Each row was made from one walk, in order. Every step used is in the known rows, and no mark comes twice. Write each row's walk.
In the rows, 128 means zero.
Known rows
l > x: [158 150 137  97 139  80 135 141 104 126  94 123  76 125 119 121 114 118
 126  98 109 128 104]
n > l: [114 153 137  88 162 107 125 120 126  91 126 118  89 110 134 114 119 153
 184 131 120 132 173]
n > l > x > c: [161 117 125  78 131  88 121 150  69 115  80  90  86 143 100 134 120 147
 163 107 113 119 110]
c > u > n > l > x: [121 165 117  94 174 104 115 144 125  52  71 113  75 130 140 118 117 155
 158 118 109 123 113]
x > n > w > u > l: [134 144 115 158 165 119 142  93 131  64 118 150  84 130 172 164 144 171
 183 121 133 165 127]
x > c > n > l > u > w: [129 166 146 103 176  96 159 100  85  63  74  71 103 135 111  86 153 204
 155 136 136 138  79]
u > w > c > n > x: [135 176 196 167 188  99 151  88 110 117 127  96 111 123 132  46  85 164
 113 178 130 159 119]
x > u > w > c > l > n: [173 183 130 115 167  99 154  72  81 122 104 151  87 130 143 102 152 131
  89 106  99 120 121]
w > c > n: [147 156 174 155 145 118 133  98 109 138 119 109 122 164 173  38  78 158
  91 151  85 172 116]
x > n > l > u > w: [108 180 131  83 178  69 168 116  94  60  85 115 104 115 112 113 176 167
 175 110 123 143 102]
n > l > u > x: [ 69 180 130  94 168  67 155 141 124  60 112 130  93  74 110 128 115 164
 198 147 119 119 133]
c > n > l: [117 156 147 101 163 118 116  92 118  87 105  95  84 128 164  83  95 180
 157 156 116 142 156]
n > w > c > l > x: [196 141 145 108 184 100 134 123 110 137 105 171  67 145 139  99  90 150
 107 135 112 152 101]
u > x > n > w > c: [126 143 147 153 183  98 175 128  96 130 118 156 143 117 143  90  71 146
 150 156 103 187 101]
c > u > x > n: [133 169 126 129 155 122 171 150  85 128  83 131 120 101 161 109 111 128
 125 143  76 128  73]
x > u > w > c: [156 176 166 137 170  97 180 116  80 143 117 132 139 127 118  81 138 132
 120 120  85 150 114]
w > u > n: [120 174 131 177 143 127 117 126 174  61 122 111 106 145 145 103 133 173
 137  96 130 162 146]
u > n > x: [119 166 174 160 164 105 132 113 155  68 136 112 112  88 120 104 103 137
 174 143 148 143 147]
x > c > u: [201 145 132 128 129 173 156 142  87 139  94  92 126 131 158  88 130 153
 109 131  94 118  63]
l > x > u: [185 162 126  81 114  89 155 128  73 135  77 130  92  94 133 139 132 107
 130  89  83 104 105]
u > n > w > c > l > x: [175 145 151 132 197 100 125 123 130 100  98 167  79 155 136  97  88 156
 119 132 119 165 101]
x > n > l: [120 143 126  81 147  96 129 122  96  97 104 122 104 123 147 121 131 141
 180 120  98 143 154]
c > u > x: [124 182 137 138 175 137 169 150 117 119 106 127 104  84 149 103  96 144
 129 161  98 114  89]
c > n > l > x: [129 151 133  76 156  81 109 113 100  91  73  99  56 138 143 106  93 161
 141 131 110 129 128]

Write each row's walk
[ 83 152 127  93 168  79 142 138  93  93 100 129 102 100 130 134 107 141
 192 143  99 135 149] | u > x > n > l
[167 170 147 142 152 152 153 139 111 141 123 131 130 142 177  55 109 144
  93 141  71 144  97] | w > c > u
[130 173 134 122 135  91 136  80 121  89 134 108  83  74 132 117 112 120
 148 123 152 114 148] | l > n > x
[182 152 170 130 163 121 128 121 122 154 142 166  95 155 151  74 111 142
  98 143  84 149 140] | w > c > l
[ 84 163 104 111 155  88 131 143 112  82 102 123  89 114 141 137 120 169
 176 128 104 139 160] | w > u > x > n > l
[141 144 110 122 124  66 124 131  91  93  79 143  66 157 148 170 155 126
 145  83  88 141 105] | w > u > l > x > n
[148 196 137 114 166  88 180  72  83  93 103 105  97  58 110 128 154 124
 146 113 144 103 120] | l > n > x > u > w
[174 172 153 110 123 111 163 105  97 123 123 122 113  51 139 125 124 119
 160 132 111 103 145] | n > x > u
[173 167 178 137 204 112 149 115 115 146 132 157  92 158 124  70 129 153
  97 144 103 155 121] | u > w > c > l
[133 150 148 157 197 137 150  98 159  61 119 128 122 102 142 103  93 169
 180 136 164 178 117] | u > n > w
[149 146 159 150 125 102 144 128 117  63 110  87 135 106 101 109 131 158
 174 128 142 132  94] | l > u > n > x > c
[163 172 110 141 170 158 161  93 112 105 113 135 120 119 191  67  96 161
 104 138 115 150  83] | l > n > w > c > u
[154 143 146 181 125 127 125 132 132  79 121  79 120 128 114 111 123 173
 153 122 149 141 126] | w > u > n > x > c
[181 156 128 141 168 161 172 123  98 129 105 143 143 133 195  63 100 159
 110 148  85 170  69] | x > n > w > c > u
[189 118 136 105 115  96 137 151  68 144  80  94  98 146 102 123 120 127
 126  98 108 125  75] | l > x > c
[198 147  83 140 144 155 129  80 128  90 107 118  68 135 163 122 131 201
 111 104 165 139 113] | x > c > l > n > w > u
[119 176 137 152 157 100 136  81 110  70 135 137  88 102 162 124 121 124
 151 148 117 115 130] | w > c > u > l > n > x
[133 173 148 132 196  95 172 124 129  98 123 178  99  93 132 100  92 177
 144 171 119 148  95] | n > w > c > l > u > x
[159 163 112 150 159 150 146 106 159  91 130 122  90 112 161 107 114 195
 141 117 158 164 133] | n > w > u
[127 148 124  66 155  71 117 139 106  94  92 120  62 122 117 132 114 139
 167 109 115 122 141] | n > l > x
[187 156 137 111 156 107 159 105 109 106 110 178 113 135 166  84 132 170
 122 133  99 166  84] | x > n > w > c > l > u
[166 133 135 124 160  88 156 125  83 133  97 151 123 145 147  91  87 136
 128 120 100 185  85] | l > x > n > w > c
[163 140 153 148 154 142 147 118  94  92 115 114 100 108 149 144 139 143
 175 163 111 107  91] | n > x > c > u > l
[183 170 165 116 179 100 170 111  99  95 104 114  88 106  89 105 167 175
 136 141 148 118  74] | n > x > c > l > u > w
[188 126 149 121 120 110 128 116  67 135  63  71  94 163 139  88  94 156
  97 126 104 136  61] | l > x > c > n
[201 133 122  90 175 109 149 108  94 121  76 160  73 121 155 127 109 147
 131 122 125 153  79] | c > l > x > n > w
[131 142 145 110 157  63 128 124 103  94 100 145  58 131 119 168 131 110
 168 110 107 126 112] | u > l > x
[104 158 122 128 148  84 129  69 111  66 120 135  72 117 146 161 145 113
 170 103 127 122 138] | u > l > n
[173 145 131 143 144 140 135 154 102  88  63  92 117 150 138 102 123 149
 119 111 101 130  51] | l > x > c > u > n
